What can hang from each mark
P: J
D: B U
A: H
J: P W X
X: J
U: D H L Z
L: U W
W: H J L
B: D Z
F: H Z
H: F U
Z: B F

Each row was made from one small tree. The marks that hang from a mark follow it in brackets, in alphabetical order. Every link used is in the known rows. Write each row's tree.
Known rows
U{Z}: [  6  -6   4  13  -3   6   2  10  -4 -12   1  -6 -20   7   1   7   4   0
   9  -3 -12  10   5 -12  16   1  -8  13   8   2   1  -4   1  -7   2   9
   3   4   3]
P{J{X}}: [-15 -12  -3 -11   5  -6   3  -1  -5  -3   5  -9 -11  11 -12 -11  12  -6
  29   3  -7  13  -3  -1   3  -3   4  16  29  13   5 -12  22 -19 -12  15
   4  -6  16]
A{H{F}}: [  1  -4   7   7   4   2  -9   3  12  -4   6   2 -10 -18   4  -5  -3  -5
  10   0 -11  13  -9  11  -6   9  -2   9  12   6  10 -21  -8 -18 -12   6
   1   0 -13]
J{P W{L{U}}}: [  4   2   3  -9   5  18   1  -7  -5  11  -9  -4   9  23  -3 -16  -2  16
  -8  13   2  -5 -14  -5  -9   9   9   9 -14  -9  -5   3   2 -10   4   0
   2  13  19]
A{H{F U}}: [  5  -3  20  11   4   3  -5   0   1  15  11   7  -6 -24   7 -14  -7  -8
   5  -2  -9  18  -5  17  -7  14  -1   3   6   8  11 -10  -9 -17 -20   3
  -4 -11 -15]
H{F U}: [  0  -4  19  17  -1   9   0   1 -13   8  13   3  -9 -18   6  -9  -1  -7
   1  -4  -3  20   2  10  -1  12 -11   0   2   4  11  -8   0 -11 -10   2
  -1  -5   2]
H{U{D Z}}: [  7  -5   8  15  -8   4   5  23 -10   2   3   3 -12   8  -1   1   0  -1
   5  -7   7   6  24  -9  22   0   2   8  -7   1   4  19   4   0  -2  -2
  -7 -10   1]
X{J{P W{H}}}: [  5   0   9  -6   0  19  -9 -10  -1  19   8   8   8  24 -19 -10   5  22
   0  -7   1 -11 -15   1  -1  10 -15  14 -10 -17  -8 -16   3   7  -9   8
   5  12   5]
A{H}: [ -3  -7  12   1   5  -1  -9   3  11   0   1  -3 -17   0  -8  -8  -3  -5
  10  -3 -14   9 -10   0  -6   5  -4  11  19   5   7 -14  -3 -13  -5   8
   4  -1 -11]
U{H{F} L Z}: [ 10   1 -12  28  -5  -4   5  25  -4 -31  -1  -5  -5 -21  14  20   2  -8
   4  -1  -8   0  16  -9   6  -1  -1   7 -10  -4  -7   5  -8  -8  -3   0
  -6   3 -16]
J{P W{H L}}: [ -3   1  -4 -19   0  16   0  -4  -4  20  -5   0  15  19 -10  -7   1  17
  -2  -7   7 -22 -12  -3 -10  12  -6   9 -18  -9 -13 -19  -3  -3  -7  -7
  -6   5  -9]
H{U}: [ -3  -8  24  12   0   8  -1   3 -11  13   9  -1 -17   0  -5 -12   0  -8
   3  -7  -6  14   0  -1  -2   7 -12   2   8   4   7   0   3  -4  -4   4
   1  -8   3]
A{H{U{L Z}}}: [ 11  -4  12  16   2  -8  -3  20  -1   6   0   5 -11  -6   2  -1  -7  -8
   4  -5 -33   8   6   4   7   4   6   8  -1   3  -7  12 -10  -6 -18   1
  -8 -14 -21]
H{F U{D{B{Z}}}}: [ -6   2 -14   3 -15  10  16  -3 -10   6   7  -3  -2 -10  23   6 -10   5
 -12  -9  23  12  11   8  10   0  -3 -14   2   9  14  20  -3   9 -13  -7
  -9 -20   4]
J{P W{H L} X}: [-12   2 -11 -34   3  -1   2  -6  -7  31 -14  -3  25  29 -18 -12   4  15
   7  -5   7 -24 -15  -2  -9   7   1  12 -18  -1 -16 -21  -5  -4 -13   5
  -3   1  -3]
X{J{W{H{F{Z} U}}}}: [  9   7  15  -6   4   1   0 -17 -16  38  23  13  12 -12 -11  11  -3  13
  -2  -7   8   3 -11  13  -5  16 -12  -5 -20 -21   3 -16  -6   4 -20   0
 -10  11  -9]
Z{B{D{U{H L}}} F}: [-27  -4   4  15  15 -18 -16  -5   2 -29 -11   1   9  -7 -13  -6  10 -14
 -11 -16 -16  -5   3   2 -15  -6  -7 -25 -15   0 -13  18   0  16   6  -3
  -4 -19 -21]
W{L}: [-13  -3   1  -8   5   8   0   3  -1   5   8   4 -14   7  -2   4   2  -1
   3  -9  -2  -6  -1 -11  -1   3 -14   4   8   4   1 -10  -1 -11  10   0
   3   9   6]
X{J{W{L}}}: [-20   0   1 -17   6   0  -7  -5   4  20  21  22  -7  19  -8   2   2  10
   1  -9  -2 -13 -10 -15   5   2 -20  10  -1 -25   1  -6   3  -5   5   5
   7  20  22]
D{B{Z{F}} U{L{W}}}: [-17   2 -19  -7  -6 -12   6 -18  17 -23 -11  -4   4   6  13   2 -10  -7
 -16   4 -17   7 -10  -5   1 -17  12 -31   4   6  10  24  -3  41   6   0
   3 -20  11]
W{H L{U{Z{B}}}}: [  5   6   7 -21  12   6  -2  -4 -16   7  -3   4  14   5   5   0   4   7
  -7  11   4 -17   4   0  -2  -6  -2   1   7   8 -18   6  -1   0  15 -12
   0   7  -5]
X{J{W}}: [-14  -3  10   0   1  -1 -10  -5   5  10  18  11 -13  17 -15  -5   3   8
   6  -5  -7   4 -13 -13   5   0 -20  13   6 -25   8  -6   6  -1   2  12
  11  14  22]
H{F{Z} U}: [ 17   0  16  16   2   8   7  -6 -17  11   7  -2 -10 -23   0  13  -1  -3
  -1  -5   1  23  -1  12  -6  18  -6  -8 -11   3   8 -13  -6  -8 -15   3
  -7   2  -9]
W{H J{P X} L{U}}: [  4   7  -7 -45   7  12   7 -11  -3  35 -13   7  29  27   0 -11   2  16
  -2   8  18 -35  -5   7   5   4  10   7 -10  15 -20 -13  -4  -1   7  -7
  10  12  16]
D{B U}: [-23   2  -1  -1 -13   3  -1  -6   9 -11  -9  -7 -19  20   1  -7  -7  -8
  -3  -1 -12  13 -13 -13  -1   2  -8 -21   3   4   7 -15 -18  18  10  10
   8  -8  13]
A{H{F U{L Z{B}}}}: [ 14  -1  13  20   8  -9  -9  11  -3  -4   0  16   5 -30   7  -1   1 -12
  -1  -1 -30  12   8  24   2   6   2   1  -8   4 -12   7 -10  -9 -27  -5
  -8 -22 -26]
L{W{J}}: [  1  -2   1  -7  -8   1   0  -4  29  -2   2   9 -11   8   8  -3  -1  -3
   6  11   1  -6  -1  -7  11 -10 -10   9  15  -4   5 -15  13   0  18  -5
  18  12  24]
L{U{D{B}}}: [-10   3 -10  -4 -11   4   1   5   3 -11  -8 -11  -9  18  -1  -8  -7  -6
  -7  11  12   5   1 -12   0 -12  13 -10  20   5  13  13  -2  10  17  -1
   7   1  24]
Z{B{D} F}: [-19 -11  12   6  16  -1 -18 -15  -3 -11   1   2   1 -11 -15 -12  15  -5
  -7 -15 -16   7   0  13  -7  -6 -16  -6  18   8  -6   4  16  -1   0   2
   4 -10  -5]
X{J{P W{H L{U}}}}: [  5   8   3 -28   9  21  -6 -16  -7  30   9  13  23  29  -8 -11  -1  25
 -10   7   9 -24 -16  -1  -8   7  -1   9 -14 -14 -12  -2   0   3   6  -1
   5  25  17]
X{J}: [ -4  -4  13   4   4   9 -10  -3   1   4  21  11 -22  11 -10   1   6   2
   5  -8  -7   5  -5  -8   7   0 -23  10  17  -6   6 -10   7  -2   7  14
  13  15  20]
U{H Z{F}}: [  9  -7   4  17   2 -10  -7  15  -7 -22  -5  -1  -4 -16   1   6   8  -6
   1  -7   2   4  12  -7  11  -6  13   3   8  -4   1  15   2   3   6   2
   0  -6 -15]
L{U{D H} W{J}}: [  8   5  -8  -6 -10  -7   5  11  24 -13  -5   1   5  10  12  -6  -6  -1
   2  26  40 -20  11 -15   5 -21  16   5   6  -8   9  20  16   5  37 -17
  13  13  25]
F{H}: [ -3  -2  10   6   0   3  -3  -6  -5  -3   2 -17 -24   5  -9   1   3  -2
   5  -5 -12   5  -9 -10  -5   3  -1   4  14   6  11 -12  -1  -5  18  11
   3   9   0]
J{W{H} X}: [-26  -2  -1 -24   1 -20   1  -2  -7  24  -6 -13  11  21 -24 -15   2   4
  18  -2   0  -7 -18  -9  -8  -2  -4  12   6  -4   0 -20   0   0  -8   8
   0  -4  -1]
L{U{H{F} Z}}: [ 20   3   1  20   0   3   4  11 -12 -21   0 -11   1 -17  22   5  -2   0
   2  19  11   9   8  -8   1  -1  10   8   3   1   2  12  -4 -13  12   4
   0  12  -2]

Write each row's tree
[  1   8 -37  19 -22  -9   8  33   7 -38 -11  -5  -1 -11  17  26  -3 -12
  -5  -3   6  -7  23 -11  13 -12  12  -8  -9  -6  -6  14 -16   8   1  -7
 -10  -7 -11]
U{D{B} H{F} L Z}
[ 19   2   7   7   2  -1   3   7   1  11   2   5  -3 -22  -3  10  -7  -5
   4  -5  12  13   7  17  -5  15  14  -7 -15   5  12  -4  -9  -9 -22  -5
 -15  -8 -23]
A{H{F{Z} U{D}}}
[  1  -6   6   6  12   6  -3 -20  -5  -2  -2  -9 -11  -1 -15  15  11   5
  -2 -11 -11   9  -4   8 -14   5 -29  -6   1   7 -13 -13   8  -8   0   7
  -3   7 -13]
F{Z{B{D}}}
[-11   7  10   0   2  -4  -6   0 -10  27  25  19  16  -7  -8  -5  -3   1
  -3 -10  -9  -8  -5   9  -3   7 -13   2 -15 -20   1  -2  -5   6 -19  -4
  -7   1  -3]
X{J{W{H{F U{L}}}}}
[ -3  -1  19 -14  -6   8   2   0  -2  30   9  11   1   1  -1  -9  -2   2
   0 -11  12 -15   4   6  10   8 -13   0   2   2  -2 -11   1   6  -1 -14
   5  -4  -5]
W{H{U} J}
[  8   1   0  -2  11  -8  -3  10 -14 -12  -4   3   9 -12  10   4   0  -1
  -8   7   9 -11  10  -9   4  -9  26  -1   5  -1  -3  30  -1  -1  20  -5
  -1   7  -3]
W{L{U{H Z{F}}}}
[ 11   6   1  -7   7  14  -7  -6  -5  14   5  11  13  22   1  -8   0  20
 -10  10  17 -17 -12 -11  -9   4   2  10 -17 -24 -12  13   1  -6  13   4
   5  25  20]
X{J{P W{L{U{H}}}}}
[ 26   9  -1  -9   3   4   7 -19  -2   3   0 -13  12 -15   6   8  -8   2
   0  30  14   5 -12   6 -23  -2   9  -6   4   8  10 -16   1   2  11  -2
  -1  23  -2]
L{U W{H{F{Z}}}}
[ 10   1 -15 -10  -6  -5   6   0  25   1 -17   8   9  23  -4  -5   5  -1
   7   9 -12 -13  -1   2  10  -8   4  12  -9   6 -15 -14   8   4   0   4
  16   3  27]
U{L{W{J{P X}}}}
[-22  -3 -11 -24   1 -13   4  -6  -6   7   6  -8  19  -1  -9 -16   7   4
  28   7   5   1 -12   8  -4   2   8  16  13  -2   4 -23  16 -15 -26   5
  -5  -7   0]
P{J{W{H{F}} X}}
[-15   0   2 -22   2   6   5  -4 -12  25  21  10  20 -15   7 -11  -1   5
   8  -1  13  -9  -2  13  -6  12   2   4  -2  -9   1  -8  13 -16 -23 -15
 -17  -8 -11]
P{J{W{H{F U} L}}}
[ 15   3 -12  15  -4  -1   9  15  -3 -20  -4  -9  -5 -18  -3  27   2  -2
   4  -6  32   1  14  -3  -5   6   6  -5 -18  -5   8  -3  -4  -5   0  -4
 -10   8 -17]
U{D H{F{Z}}}
[-24  -7  11  10  13 -10 -17 -13   1 -23  -7  -1   8  -5 -10 -12  11  -7
  -9 -13  -2   2   0   4 -13  -3 -10 -21  -6   2  -7  10   3  11  10   1
  -1 -17 -18]
Z{B{D{U{H}}} F}
[ 16   0   7  20   2  -6  -1  18  -1   1   5   9  -2 -24  13   3  -7  -9
   3  -2 -29  13   8  15   7   9   7   5  -9   5  -3   6 -15 -12 -25   0
 -10 -12 -24]
A{H{F U{L Z}}}
[ 14  -2  -7 -15  -7   3   3  -9  22   9 -14   6   7  24   0 -12   4   5
  10  13   1  -5  -6   3  12  -5   1  15  -1   8  -9 -21  11   0   4   8
  19   5  30]
L{W{J{P X}}}
[  1   4 -22 -12 -12   5  15 -13  11  -9  -5 -17   0  18  21  -1 -13   8
 -10  26  24   4  -1 -13  -1 -25  12  -8  26   8  18  32  13  18  21  -5
   5   0  29]
L{U{D{B{Z}}} W}
[  9   4   4  14  -4   3   6  15 -19   5   7   3   9 -19   8   7  -2  -4
  -1  -6 -14  -1  14   8   7   7  -2   1 -14   7  -8   1  -9   2 -18  -8
 -12  -8 -23]
W{H{F U{L Z}}}
[-11  -9  -3   0  12   5   2 -30 -10   1   6 -21  -5  -6   3   7   5  17
  -9 -19  -8   3  -6   3   0   0  -3  -3  14  16   8  21  14   1  10   9
  -8   0 -13]
B{D Z{F{H}}}
[ 16   3   2   7 -10  -6   8  13  16   4   1  16  -4   1  15   5  -6  -7
  -2  10 -17  -7  14  -4  26 -10  -1   6  -7  -5  -8  11   7   7   5 -10
   6  -2  13]
H{U{L{W{J}} Z}}
[-29  -9  15   3  17  -5 -18 -21   2 -16  -4   4   3   1 -13 -17  10  -5
  -7 -13 -17   9  -3   9  -6  -1 -14 -20  -4   9  -4   3   5  13   5   3
   4 -17  -3]
Z{B{D{U}} F}
[ 19   0   4   5   7   1   0  -5   7  -1   0  -2 -11 -23  -1  16  -4   0
   9  -1  -8  17 -11  13 -10  16   2   0  -2   5   7 -27 -13 -17 -17   8
  -6   7 -22]
A{H{F{Z}}}
[  2  12 -20 -14 -23  -9   5   7  31 -13 -11   0   6  11  20  -4 -13  -6
  -8  27  37 -17   8 -15   4 -26  18 -10  16  -7   5  17   5  16  37 -14
  14   8  27]
L{U{D{B} H} W{J}}
[ -5  -6  -2  -4  -1  -3   1  -4  -4  10 -17 -10   6  29 -22 -19   6   9
  13   1  -7   7 -16  -3  -3   8   1  17 -10  -6  -5 -15   2  -7 -16  18
   5  -4  15]
J{P W X}
[  7  -4  -3  16  -3  -8  -3  23  -3 -27 -10  -1  -4  -1  -5   8  11  -3
   4  -3  18  -6  24 -11  10 -12  -2   7  -3  -6  -9  17   7   1   9  -8
  -3  -9 -11]
U{D H Z{B}}
[ -1   3  -1 -26   1 -14   4 -13  18  13  -6   2   6  20   5 -18  -4  -2
  11  30   6  -4 -10  -7   6 -19  10  10  19   7   5  -4  13  -1  23   4
  23  14  43]
L{U W{J{X}}}
[ 13   5  -6  -1 -10  -5   3   3   7  11  -4   2  -2 -21   4  11 -15  -7
  -6  -4  10  14   2  19  -4  10  16 -20  -7   5   9  -6 -22   0 -22  -3
 -13 -13 -21]
A{H{F{Z} U{D{B}}}}
[ 28   2   6  -4  -5  20   3 -12  20  -1  -9   3   5  18  11 -17  -2  10
  -6  29   6  -3  -5   3   5  -2   7  10   3   3  -3  -4  16   1  22  -3
  22  16  36]
L{U W{J{P}}}
[-13   0 -31   2  -8 -16   7  12  -1 -27 -12  -8   4  -8   4  16  -2  -4
 -14 -16  16 -11  16  -6   5 -16  20 -20   7  -1   6  43   1  28   0 -11
  -9 -23 -12]
U{D{B{Z{F}}} H L}
[ -1  -3  18  11   5  -7  -7  12   1  11   3   4 -11  -6  -8 -10  -8 -14
   3  -9 -27   8  -3   8  -9   6   1   2   5   4   2   6  -7  -7 -16   1
  -5 -14 -17]
A{H{U{L}}}
[  3  -2  -7  24   2   4  -3   0  -4 -21   1  -5   4 -22  16  11  11   3
  -2  -3   0   4  13   5   0  -2 -25   5  -2   2 -19   1   4 -17   1   2
  -5   2 -23]
U{H{F} Z{B{D}}}
[-21   0  -9  -5 -10   9  11 -20   2  -6  -5 -14 -16  20  16   3  -8   7
  -7  -4  -1  12 -12 -12   4   1 -13 -20   3   9   8   4 -12  22   4   7
   3 -12   9]
D{B{Z} U}
[  7   1 -19  14 -11  -9   7  27  18 -29  -6  -1  -7  12   0  12  -1  -8
   7   8  -8  -6  19 -19  16 -20   9  10  -2  -3   2  15  10   7  10  -5
   0   1   9]
U{D L{W} Z}
[-13  -6  18  14  16 -11 -17 -17 -16   4   2  -1   4 -18 -17 -10  10 -12
 -18 -21 -33   1   2  18 -12  -3   1 -18   2   9  -9  22   7   6   4  -1
 -11 -17 -18]
Z{B{D} F{H{U{L}}}}
[  6  11 -34  14 -16 -10  10  19   4 -29 -15  -9  -2 -17   2  35  -6 -12
  -8  -6  16  -4  13  -3  -7  -4  12 -23 -16  -7   0   1 -18  12  -4  -8
 -13   0 -16]
U{D{B} H{F{Z}} L}
[ 18   1  -1  17   1   1   7   2  -7 -13  -1 -10  -8 -26   2  25   2  -3
   5  -2  15  11   0   0 -13   9  -5  -4  -9  -4   4 -16  -8 -10  -1   4
  -6  12 -20]
U{H{F{Z}}}
[ -7   0 -24   7 -13 -14  -2  24   5 -32 -15   4  -2   0  -5  12   1 -14
 -11 -11 -13  -3  23  -6  24 -16  25 -14   4  -1   1  23  -7  25  -2  -5
  -3 -18   1]
U{D{B} L Z{F}}
[ 12  10  -3 -22  12  11  10 -14 -17  14   3  -4  14 -15   6  18  -4   6
  -6   8  17 -12  -5   8 -17  10   6 -10  -8   9   0 -15 -11  -5   6  -9
  -8  24 -12]
W{H{F{Z}} L{U}}
